(in the rows, 128 means zero)
Known rows, with every step that occurs:
d-p-z: [ 96 127 123 136 130 124  84 111 120 119 108 124 102 130 145  78 116 127
 130 132 137 115]
l-k-d-p: [119 132 118 137 117 125 100 124 123 113 120 121 134 127 135 117 112 126
 124 124 147 120]
d-p-z-k: [ 99 136 116 135 133 122  67 115 116 121 111 123 113 127 145  82 107 123
 123 127 141 123]
y-d: [114  98 109 133 128 125  78 115 105 110 128 125 127 131 133 114 124 129
 130 131 137 112]
l-p-z-k: [110 129 110 147 132 121  93 118 116 124 135 122 113 130 140  99 111 126
 129 131 140 121]
w-y: [102 117 124 137 120 121 117 111 125 121 123 130 128 125 138  94 118 124
 142 131 122 123]
t-r-e-k-l-p-z: [ 88  96 101 146 120 130  90 115 119 126 147 132 107 144 148  91 122 125
 137 137 141 114]
w-y-d-k: [ 86 107 107 135 130 124  73 104 118 115 126 138 136 108 136  93 111 123
 146 135 129 118]
d-k-l-p-z: [ 94 118 107 145 132 122  98 110 114 113 135 137 107 116 141  80 104 123
 140 136 137 120]
y-w: [142 123 124 131 120 122  85 116 121 124 135 125 120 135 138  88 120 129
 139 132 133 114]
t-r-e-k-d-p: [ 92 101 109 132 109 134  71 119 124 124 122 128 123 149 142 111 123 123
 130 128 144 115]
z-p: [127 128 121 143 121 122  91 120 109 117 124 123 117 135 129  95 115 125
 126 130 125 119]
k-l: [115 105 116 136 120 119 110 120 107 106 133 132 118 132 137  95 114 123
 131 128 130 122]
e-k-l-p-d: [103 113 103 143 126 125 106 117 117 105 148 129 124 138 127  74 109 125
 140 133 138 114]
e-k: [113 122 111 124 133 123 140 117 116 122 124 120 140 134 133 112 122 120
 130 126 137 119]
r-t: [137 118 117 130 111 130 112 115 116 114 118 130 115 138 137 141 122 124
 132 131 129 128]
k-d-p-l: [101 104 128 139 116 124  48 121 129 100 123 129 113 129 139  82 108 130
 131 129 136 114]
d-k-l: [105 114 109 132 128 120 113 115 108 112 127 136 126 118 136  95 107 118
 136 129 133 126]
k-d: [110 104 121 133 117 125 122 119 115 105 128 127 131 134 131 123 120 124
 132 126 135 121]
t-r-e: [111  93 113 134 110 131 108 121 117 137 127 123 119 151 144 118 132 125
 135 131 133 121]
t-r: [123  98 117 134 123 124 122 120 109 130 118 123 125 142 147 122 127 127
 132 133 129 122]
t-r-e-k: [104  99 106 129 118 131 116 119 119 138 129 122 131 149 142 118 131 122
 133 130 138 119]
d-k: [110 123 113 126 131 123 130 115 114 127 115 126 132 122 135 109 115 119
 137 128 134 126]

Rows:
[ 94 128 113 139 131 119  52 116 111 109 121 131 108 124 146  71 101 122
 123 128 140 123] => d-p-z-k-l
[102 121 111 148 128 124  88 118 117 111 140 127 117 129 137 107 109 126
 130 130 143 121] => l-p-z-k-d
[115 104 120 139 127 122 113 125 130 110 147 119 141 118 137 102 112 128
 134 131 140 120] => p-l-k-d
[103 131 118 139 127 126 109 117 125 111 124 122 128 121 141 104 112 126
 127 129 149 119] => l-k-d-p-z
[ 98 112 109 130 133 129 139 112 119 119 126 124 137 128 125  81 114 121
 151 134 133 126] => p-d-k
[122 114 125 147 126 120  63 122 120 113 136 122 112 128 134  69 109 129
 129 135 123 116] => z-p-l
[106 115 117 136 121 121  34 126 122 104 127 127 128 126 138  91  99 124
 122 124 141 124] => z-k-d-p-l
[110 120 108 143 122 121  90 118 112 114 131 137 114 122 136  93 104 123
 137 131 136 120] => d-k-l-p
[ 88 115 123 138 123 127  82 111 121 102 117 130 110 129 140  91 114 126
 130 130 140 116] => k-d-p-z
[105 116 124 135 112 126  72 119 120 103 112 129 117 136 135 105 114 126
 127 125 138 116] => k-d-p
[ 94 111 115 145 125 121  23 112 134 112 131 130 126 109 144  67 105 133
 139 137 135 111] => w-y-d-p-l-k
[ 72 111 106 146 130 119   4 105 114  98 133 143 116 109 145  60  97 125
 133 135 135 118] => w-y-d-p-z-k-l
[ 83 106 115 132 111 131  55 119 137 112 136 126 121 138 134  81 115 123
 133 126 145 112] => r-e-k-d-p-l
[ 87 101  96 146 137 124  50 107 106 102 141 139 109 113 139  84 106 128
 138 140 143 111] => y-d-k-l-p-z
[ 94  91  98 145 112 134  89 119 120 123 150 129 118 153 136  82 120 126
 144 136 139 115] => t-r-e-k-l-p-d
[107 120 108 144 125 129 111 115 123 122 131 124 120 134 125  80 111 128
 150 135 136 119] => l-p-d-k
[110 103 111 152 116 124  93 119 114 102 146 132 109 141 128  70 110 130
 143 134 132 116] => k-l-p-d
[114 116 102 148 121 121  73 125 109 106 148 130 124 136 129  80 101 124
 133 128 137 126] => z-k-l-p-d
[125 113 120 137 132 120 120 125 129 124 140 114 136 120 141  95 115 129
 133 132 137 121] => p-l-k
[ 96 114 108 138 139 118 104 115 105 109 141 130 123 120 143  88 106 118
 127 129 137 130] => p-z-k-l
[101 119 108 146 128 126  86 114 109 103 138 133 122 124 122  54 100 121
 142 136 125 125] => z-p-d-k-l
